Each row comes from the steps of one path. Every step used is in the known rows, and no mark comes twice. Write the path behind each row, first mark first.
Known rows
gusedes nolodil fitu tolaz vuvov: [ 0.36 -0.30  0.25  0.20 -0.62 -0.59 -0.60  0.10  1.05 -1.41  0.70 -0.38
 -0.48  0.36 -1.99 -0.35 -1.37 -0.95 -0.52  0.59  0.52  0.36  0.38 -3.45]
fitu nolodil gusedes tolaz vuvov: [ 0.36  1.71  0.53  0.69 -0.51  0.11 -1.24 -0.65  0.32 -0.80 -0.78 -0.16
 -1.44 -0.82 -0.20 -0.46 -1.29 -3.29  0.26  0.29  0.41  1.26  1.29 -2.56]
kogop balu tolaz: [ 0.86  0.37  0.59  1.32  0.19  0.16  2.84  0.41  0.17  0.56 -0.37  0.45
  0.49 -0.84 -0.22  0.48 -0.13 -0.91 -0.11  0.15  0.07  0.06 -0.10 -2.69]
kogop balu tolaz fitu nolodil: [ 1.36  0.56  0.92  1.32 -0.86 -1.35  2.89  1.03 -0.40 -1.34 -1.25  0.24
  0.21 -0.54 -1.48  0.74 -0.56 -2.19  0.33  0.29  0.61  0.92  1.57 -3.50]
fitu tolaz vuvov nolodil: [ 0.20  0.19  1.60 -0.02 -0.60  0.35  0.20  0.75  0.05 -0.55  0.40 -0.71
 -1.62 -2.47 -0.28  0.13  0.46 -2.36 -0.17  0.40  0.08  0.53 -0.57 -1.03]
lubi fitu tolaz gusedes kogop: [-2.08 -0.52  1.21  0.32 -2.07  0.28  0.38 -0.16 -1.19  0.26 -0.66  0.53
  1.81  0.42  0.12 -0.50  0.25  0.47 -0.76  0.39  0.62 -0.42 -0.34 -0.13]
lubi fitu nolodil gusedes kogop: [-2.52  0.39  0.68  0.26 -2.40  0.09 -0.09 -0.86 -1.44 -0.80 -1.23  0.19
  1.61  0.80  0.30 -0.37 -0.47 -2.53  0.86  0.58  0.31  0.56  0.90  0.31]
tolaz gusedes: [ 0.17 -0.29 -0.09  0.29  0.06  0.11 -0.06  0.26  0.51 -0.18 -0.44  0.38
  0.22  0.14  0.32 -0.13 -0.18  1.33 -0.79 -0.24  0.33 -0.34 -0.16 -0.75]
tolaz gusedes kogop balu: [ 0.47 -0.46  0.28  1.16 -0.20  0.18  1.02 -0.22 -0.45 -0.48 -0.72  0.56
  2.37  1.04  0.61  0.05  0.16  0.71 -1.19 -0.03  0.07 -0.55  0.05 -1.71]
fitu nolodil gusedes kogop balu tolaz: [ 0.53  0.94  1.34  1.83 -1.91  0.38  2.31 -0.44 -1.17 -0.74 -0.94  0.71
  1.91 -0.08 -0.21  0.33 -0.61 -3.20  0.53  0.65 -0.34  1.01 -0.06 -2.93]
fitu nolodil gusedes: [-0.03  0.88  0.55  0.41 -1.68  0.19 -0.48 -0.20  0.10 -0.92 -0.45  0.03
 -0.02  0.42  0.15  0.09 -0.86 -2.20  0.69  0.25 -0.05  1.05  0.09 -0.79]
kogop balu tolaz vuvov nolodil: [ 1.00  0.37  0.88  1.27  0.89  0.28  3.00  1.07  0.35 -0.39 -0.45 -0.26
 -1.08 -3.19 -0.15  0.49  0.27 -2.92 -0.09  0.23  0.25  0.31  0.31 -2.98]
vuvov nolodil: [-0.25 -0.14  0.44 -0.41  0.15  0.16 -0.09  0.24  0.10  0.39 -0.22 -0.61
 -0.71 -2.00  0.24  0.31  0.75 -0.94  0.11  0.14 -0.34  0.20  0.19 -0.17]
lubi vuvov tolaz gusedes nolodil: [-1.46 -0.15  0.99  0.90 -0.29 -0.11 -0.93  0.13  1.48 -0.90  0.17  0.02
 -0.31  2.47  0.22 -0.63 -1.74  0.46 -0.57 -0.42  0.49 -0.30 -0.16 -3.02]
lubi vuvov nolodil fitu tolaz: [-1.98 -0.54  0.89 -0.43 -2.29 -0.14 -0.58 -0.10  0.22  2.02  0.27 -0.52
 -1.49 -1.95 -1.36 -0.11  0.06 -1.29 -0.53  0.31 -0.03  0.43  0.59 -1.74]
balu tolaz vuvov nolodil fitu: [ 0.47 -0.13  0.32  0.21  0.64 -0.34  1.33  0.39  0.23  0.13 -0.32 -0.34
 -1.71 -3.75 -1.73 -0.25  0.31 -1.82 -0.17  0.53  0.19  0.28  1.14 -2.23]
tolaz vuvov nolodil gusedes kogop: [-0.27  0.58  0.49  0.11 -0.06  0.35 -0.38 -0.65 -0.82 -1.67 -0.14 -0.21
  0.20 -1.90  0.59 -0.42  0.28 -3.35  0.59  0.31 -0.02  0.15 -0.09 -0.39]
kogop balu tolaz fitu: [ 1.31  0.43  0.41  1.07  0.52 -1.30  2.95  0.83 -0.09 -0.67 -0.81  0.51
  0.49 -0.92 -0.99  0.23 -0.08 -1.52  0.28  0.10  0.93 -0.14  1.11 -3.28]
vuvov nolodil gusedes tolaz fitu: [ 0.18  1.39  0.46 -0.44  0.74 -1.07 -1.28 -0.59  0.65  0.43 -0.98 -0.33
 -0.83 -2.77 -0.01 -0.50  0.14 -3.00  0.91  0.23  0.59  0.18  1.92 -2.87]
nolodil fitu: [-0.05 -0.45 -0.76 -0.20 -0.11 -0.54 -0.33 -0.34  0.28  0.64 -0.07  0.00
  0.06  0.15 -1.11 -0.38 -0.04  0.48 -0.32  0.23  0.08 -0.13  1.14 -0.82]
kogop balu: [ 0.56  0.05  0.06  0.84  0.11 -0.06  1.28  0.27  0.45  0.18 -0.26  0.01
  0.70  0.77  0.39  0.47 -0.09 -0.61 -0.35 -0.04  0.08  0.07  0.23 -1.65]
tolaz fitu nolodil gusedes kogop: [ 0.03  0.80  0.68  0.24 -1.80 -1.25 -0.36 -0.54 -1.44 -2.57 -0.98  0.22
  1.39  0.75 -0.73 -0.42 -0.60 -2.77  1.13  0.35  0.37  0.70  1.20 -0.88]
balu tolaz vuvov nolodil: [ 0.56  0.37  0.91  0.38  0.78  0.33  1.73  0.70 -0.06 -0.63 -0.25 -0.22
 -1.78 -3.82 -0.60  0.03  0.34 -2.32  0.22  0.33  0.21  0.30 -0.11 -1.26]
gusedes nolodil: [-0.10 -0.33 -0.14  0.05  0.35 -0.12 -0.58 -0.13  0.94 -1.11  0.13 -0.20
  0.36  0.70 -0.30  0.08 -0.96  0.01  0.17  0.08  0.06 -0.06 -0.13 -1.78]
nolodil fitu tolaz gusedes: [ 0.31 -0.47  0.44  0.28 -1.38 -0.27 -0.38  0.10  0.54  0.83 -0.02  0.30
  0.12  0.17 -1.17 -0.38 -0.27  1.37 -1.30  0.30  0.32 -0.09 -0.01 -2.16]
fitu nolodil gusedes tolaz: [-0.06  1.62  0.62  0.45 -1.08  0.13 -1.53 -0.99  0.41  0.60 -0.92  0.04
 -0.48 -0.56  0.08 -0.12 -1.03 -2.29  0.48  0.36 -0.11  1.22  1.08 -2.45]
fitu nolodil: [-0.05  0.18  0.42  0.24 -1.36 -0.05 -0.10  0.19 -0.36 -0.55 -0.49 -0.26
 -0.42  0.30 -0.57  0.43 -0.38 -0.77  0.05  0.25 -0.24  0.93  0.48 -0.24]

Write each row's path
[ 0.02  1.44  0.33  0.18  0.26  0.17 -1.40 -1.21  0.61  1.23 -0.40  0.32
 -0.21 -0.78  0.49 -0.52 -0.55 -1.55  0.41  0.12  0.11  0.19  0.59 -2.10]	nolodil gusedes tolaz
[ 0.11  0.94  1.68  0.13 -0.95  0.53 -0.18  0.42  0.42 -0.79  0.42 -0.46
 -1.25 -2.30  0.43 -0.13 -0.13 -3.74  0.49  0.39  0.26  0.62 -1.01 -1.64]	fitu tolaz vuvov nolodil gusedes
[ 0.55  0.86  0.88  1.56 -0.58  0.37  2.46 -0.72 -0.81 -0.22 -0.48  0.98
  2.39 -0.36  0.28 -0.01 -0.25 -2.35  0.51  0.30 -0.05 -0.01 -0.58 -2.66]	nolodil gusedes kogop balu tolaz
[ 1.00  0.93  0.78  1.29 -0.24 -1.03  2.57 -0.24 -1.06 -1.38 -0.85  0.97
  2.24 -0.36 -0.46 -0.28 -0.27 -2.95  0.91  0.26  0.68 -0.26  0.60 -3.26]	nolodil gusedes kogop balu tolaz fitu
[ 0.51  0.99  0.35  0.06 -0.47 -1.43 -0.95 -0.22 -0.25 -0.27 -1.26 -0.15
 -0.86 -0.64 -1.41 -0.06 -0.45 -1.46  0.16  0.26  0.51  0.97  2.68 -2.41]	gusedes tolaz fitu nolodil
[ 0.06 -0.60 -0.10  0.36  0.33 -0.06 -0.74  0.06  1.45 -1.35 -0.28  0.22
  0.49  0.82  0.05 -0.07 -1.16  1.30 -0.61 -0.15  0.33 -0.34 -0.21 -2.27]	tolaz gusedes nolodil
[ 0.94 -0.21  0.46  1.69  0.41  0.10  2.21  0.63  1.54 -0.78 -0.65  0.65
  1.08 -0.06 -0.28  0.57 -1.26  0.35 -0.81  0.04  0.47 -0.28 -0.31 -4.78]	kogop balu tolaz gusedes nolodil
[ 0.90  0.98  0.67  1.69 -0.11  0.27  2.57 -0.37 -0.86 -1.35 -0.33  0.68
  1.35 -0.70  0.13 -0.34 -0.56 -3.37  0.32  0.37  0.41 -0.02 -0.27 -2.73]	nolodil gusedes kogop balu tolaz vuvov
[-0.20  0.71  1.78  0.12 -1.31  0.63 -0.29 -0.35 -0.95 -1.19  0.28 -0.30
  0.23 -2.01  0.23 -0.39  0.29 -3.82  0.52  0.54 -0.07  0.44 -1.12 -1.32]	fitu tolaz vuvov nolodil gusedes kogop
[ 0.17 -0.40  1.02  0.52 -1.02  0.19 -0.55  0.38  1.23 -1.00  0.19  0.19
  0.49  0.75 -0.27  0.13 -1.11  0.83 -0.81  0.13  0.35  0.01 -1.17 -2.96]	fitu tolaz gusedes nolodil
[ 0.24  0.75  0.44 -0.14  1.29  0.08 -0.84 -0.22  0.49  0.50 -0.52 -0.72
 -2.05 -3.25 -0.08 -0.25  0.30 -2.08 -0.30  0.28  0.19  0.30  1.30 -1.86]	gusedes tolaz vuvov nolodil
[-1.51 -0.56  0.31  0.71 -0.42 -0.68 -1.24 -0.25  1.78 -0.30  0.24 -0.01
 -0.19  2.68 -0.94 -1.00 -1.81  0.94 -0.92 -0.18  0.61 -0.46  0.94 -3.99]	lubi vuvov tolaz gusedes nolodil fitu
[ 0.47 -0.69  0.72  1.09 -1.68 -0.22  0.83 -0.32 -0.42  0.51 -0.37  0.52
  2.29  1.10 -0.88 -0.22  0.08  0.71 -1.70  0.40  0.08 -0.32  0.25 -3.37]	nolodil fitu tolaz gusedes kogop balu
[ 0.45  0.81 -0.04  0.28  1.09 -0.14 -0.88 -0.51  0.27  0.09 -0.22 -0.18
 -1.30 -1.42 -0.34 -0.43 -0.49 -1.13 -0.40  0.12  0.43  0.14  1.11 -1.77]	gusedes tolaz vuvov
[-1.04  0.50  1.08  0.34 -0.33 -1.62 -0.07  0.40 -0.12 -0.76  0.14 -0.07
 -0.71  1.75 -0.58 -0.81 -0.58 -1.38  0.48 -0.36  0.90 -0.16  1.06 -1.24]	lubi vuvov tolaz fitu
[ 1.06  0.33  1.09  1.46 -1.20 -1.29  2.84  0.35 -1.71 -1.79 -1.41  0.46
  1.61 -0.21 -1.70  0.41 -0.13 -2.29  0.27  0.63  0.38  0.70  1.56 -3.04]	gusedes kogop balu tolaz fitu nolodil
[-0.25 -0.49 -0.19 -0.59  0.17 -0.33 -0.41 -0.10  0.43  1.05 -0.25 -0.63
 -0.67 -1.86 -0.89 -0.04  0.69 -0.50 -0.25  0.33 -0.27  0.08  1.33 -0.95]	vuvov nolodil fitu
[ 1.04  0.24  0.72  1.62  0.34  0.11  2.95  0.06 -1.22 -1.31 -0.32  0.49
  1.03 -0.91 -0.57 -0.06 -0.10 -1.95 -0.35  0.38  0.28 -0.06  0.13 -2.33]	gusedes kogop balu tolaz vuvov
[ 0.44 -0.06  0.48  0.17 -0.82 -0.42 -0.04  0.20  0.13 -0.34  0.55 -0.17
 -0.89 -0.41 -1.67 -0.44 -0.39 -0.97 -0.63  0.43  0.56  0.31  0.40 -1.75]	nolodil fitu tolaz vuvov
[-0.05 -0.26  1.39  0.53 -1.71  0.34  0.03 -0.17 -1.07 -0.17 -0.04  0.58
  1.59  0.28 -0.15 -0.21  0.15  0.83 -1.02  0.28 -0.06 -0.21 -1.15 -0.94]	fitu tolaz gusedes kogop
[ 0.87  0.40  0.34  0.41  0.38 -1.32  1.74  0.53 -0.51 -0.94 -0.54  0.49
 -0.18 -1.49 -1.46 -0.21 -0.17 -0.91  0.65  0.17  0.74 -0.05  0.71 -1.57]	balu tolaz fitu
[-1.29  0.14  1.21  0.88 -0.64 -0.01 -0.35  0.22  0.56  0.27  0.09  0.31
 -0.59  1.83  0.52 -0.76 -0.85  0.47 -0.72 -0.50  0.50 -0.31 -0.25 -1.27]	lubi vuvov tolaz gusedes
[ 0.75  0.79  1.17  0.33  0.71 -1.51  0.18  0.57 -0.13 -1.30  0.05 -0.21
  0.10  1.81 -0.47 -0.63  0.07 -0.97  0.61 -0.01  0.65 -0.06  0.87 -1.45]	vuvov tolaz fitu
[ 0.62  1.58  1.67  0.71 -0.88 -1.41 -0.26  0.38 -0.16 -2.27 -0.42 -0.16
  0.01  2.25 -0.24 -0.52 -0.88 -3.15  1.36  0.22  0.57  0.88  0.95 -2.22]	vuvov tolaz fitu nolodil gusedes
[-1.64 -0.12  1.37  0.99 -0.94  0.12 -0.48 -0.44 -0.88 -0.28  0.01  0.49
  0.84  2.19  0.41 -1.01 -0.49  0.41 -0.73 -0.21  0.14 -0.58 -0.33 -0.81]	lubi vuvov tolaz gusedes kogop
[ 0.09 -0.51 -0.28 -0.39  0.70 -0.44 -0.26  0.14  0.45 -0.29 -0.18 -0.76
 -1.59 -2.27 -1.18 -0.29  0.45 -1.48 -0.38  0.35  0.26  0.16  1.51 -1.20]	tolaz vuvov nolodil fitu
[ 0.92 -0.65 -0.35  1.49  0.46 -0.48  1.89  0.19  1.92 -0.15 -0.67  0.58
  1.07  0.16 -1.39  0.15 -1.24  0.83 -1.19  0.21  0.63 -0.35  0.82 -5.64]	kogop balu tolaz gusedes nolodil fitu
[ 0.19  0.28 -0.26 -0.31  1.28 -0.54 -1.27 -0.54  0.74  1.13 -0.57 -0.84
 -1.96 -3.24 -1.27 -0.56  0.29 -1.56 -0.64  0.48  0.18  0.31  2.49 -2.69]	gusedes tolaz vuvov nolodil fitu
[ 1.00 -0.12  0.24  1.00  0.79 -0.35  2.68  0.63  0.65  0.31 -0.57 -0.33
 -1.01 -3.08 -1.33  0.20  0.28 -2.40 -0.52  0.52  0.24  0.25  1.46 -3.84]	kogop balu tolaz vuvov nolodil fitu
[ 0.46  1.02  1.13  0.82 -1.72 -1.09  1.28 -0.36 -1.84 -2.21 -1.11  0.69
  1.20 -0.81 -1.35 -0.34 -0.68 -3.12  1.25  0.66  0.44  0.75  0.82 -1.90]	balu tolaz fitu nolodil gusedes kogop
[-2.01  0.05  1.10 -0.14 -1.63  0.13  0.46  0.31 -0.39  0.77 -0.17 -0.07
  0.24 -0.06 -0.05 -0.15  0.02 -0.78  0.07  0.33  0.67  0.10 -0.14 -0.07]	lubi fitu tolaz
[ 0.34 -0.39  0.44  0.67  0.70 -0.73 -0.94 -0.03  1.69 -0.77  0.10 -0.12
  0.65  2.66 -0.80 -0.80 -1.08  1.33 -0.76  0.11  0.33 -0.28  0.69 -3.89]	vuvov tolaz gusedes nolodil fitu
[ 0.13  0.08  0.27 -0.12  0.68  0.08  0.10  0.48  0.24 -0.95 -0.04 -0.68
 -1.57 -2.34  0.02  0.01  0.40 -1.93 -0.11  0.15  0.13  0.13  0.38 -0.41]	tolaz vuvov nolodil
[-1.85  1.46  0.43  0.48 -0.84 -0.07 -0.94 -0.58  0.24 -0.23 -1.40 -0.20
 -1.10 -0.81  0.06 -0.61 -1.19 -3.65  0.40  0.51  1.08  1.03  2.20 -1.58]	lubi fitu nolodil gusedes tolaz vuvov
[ 0.04 -0.75  0.69  0.32 -1.81 -0.21 -0.49 -0.51 -0.91  0.39 -0.11  0.44
  1.51  0.46 -1.31 -0.61  0.08  1.27 -1.33  0.47  0.01 -0.25  0.01 -1.71]	nolodil fitu tolaz gusedes kogop
[ 0.30 -0.19  0.24  0.90 -0.27  0.04  1.28 -0.37 -0.97 -0.26 -0.33  0.14
  2.13  0.88  0.24  0.19  0.35 -0.59 -0.41  0.19 -0.23 -0.25  0.24 -1.19]	gusedes kogop balu
[-1.60  0.16  1.02  0.18 -1.05  0.05  0.68  0.60 -0.33 -0.41 -0.07 -0.25
 -0.60 -0.33 -0.25 -0.32 -0.30 -1.76 -0.12  0.44  1.23  0.16  0.09 -0.28]	lubi fitu tolaz vuvov
[ 0.58  0.01  0.48  0.89  0.07  0.25  1.45  0.41  0.22  0.22 -0.56  0.89
  0.00 -1.42 -0.35 -0.03 -0.26  0.91 -0.51 -0.07  0.31 -0.26 -0.59 -1.41]	balu tolaz gusedes
[ 0.85  1.05  0.96  1.31  0.57  0.46  2.59  0.60  0.79 -0.63 -0.50  0.01
 -0.77 -3.02  0.51  0.26 -0.22 -4.23  0.51  0.22  0.38  0.39 -0.19 -3.32]	kogop balu tolaz vuvov nolodil gusedes
[ 0.67  0.12  1.57  1.67  0.17  0.07  1.12  0.11 -0.44 -0.66 -0.27  0.43
  2.36  2.82  0.92 -0.35  0.14  0.31 -0.90 -0.09 -0.05 -0.44 -0.20 -2.47]	vuvov tolaz gusedes kogop balu
[-0.18 -0.75 -0.82 -0.19  0.26 -0.75 -0.94 -0.44  1.23 -0.54  0.07 -0.23
  0.36  0.82 -1.49 -0.30 -0.91  0.48 -0.24  0.27  0.10 -0.09  1.17 -2.72]	gusedes nolodil fitu
[-1.16  1.43  1.58  0.76 -1.99 -1.35 -0.58  0.19 -0.08 -1.73 -0.33 -0.06
 -0.80  2.21 -0.38 -0.75 -1.52 -3.54  1.19 -0.07  0.89  0.85  1.12 -2.18]	lubi vuvov tolaz fitu nolodil gusedes
[-1.49  0.41  1.24  0.55 -0.58 -0.11 -0.28  0.00 -0.07  0.45  0.52 -0.08
 -0.78  1.68  0.17 -0.63 -0.63 -0.83  0.08 -0.23  0.17  0.00 -0.16 -0.75]	lubi vuvov tolaz
[-2.00  0.09  1.31 -0.17 -0.91  0.23  0.57  0.83 -0.22  0.02 -0.27 -0.84
 -1.39 -2.41  0.02 -0.05  0.43 -2.70  0.01  0.58  0.80  0.30  0.30 -0.16]	lubi fitu tolaz vuvov nolodil
[-1.02  0.66  1.49  0.51 -1.59 -1.60 -0.24  0.61 -0.52 -1.46 -0.38 -0.32
 -1.12  1.99 -1.07 -0.45 -0.95 -2.17  0.50 -0.12  0.69  0.88  1.62 -1.57]	lubi vuvov tolaz fitu nolodil
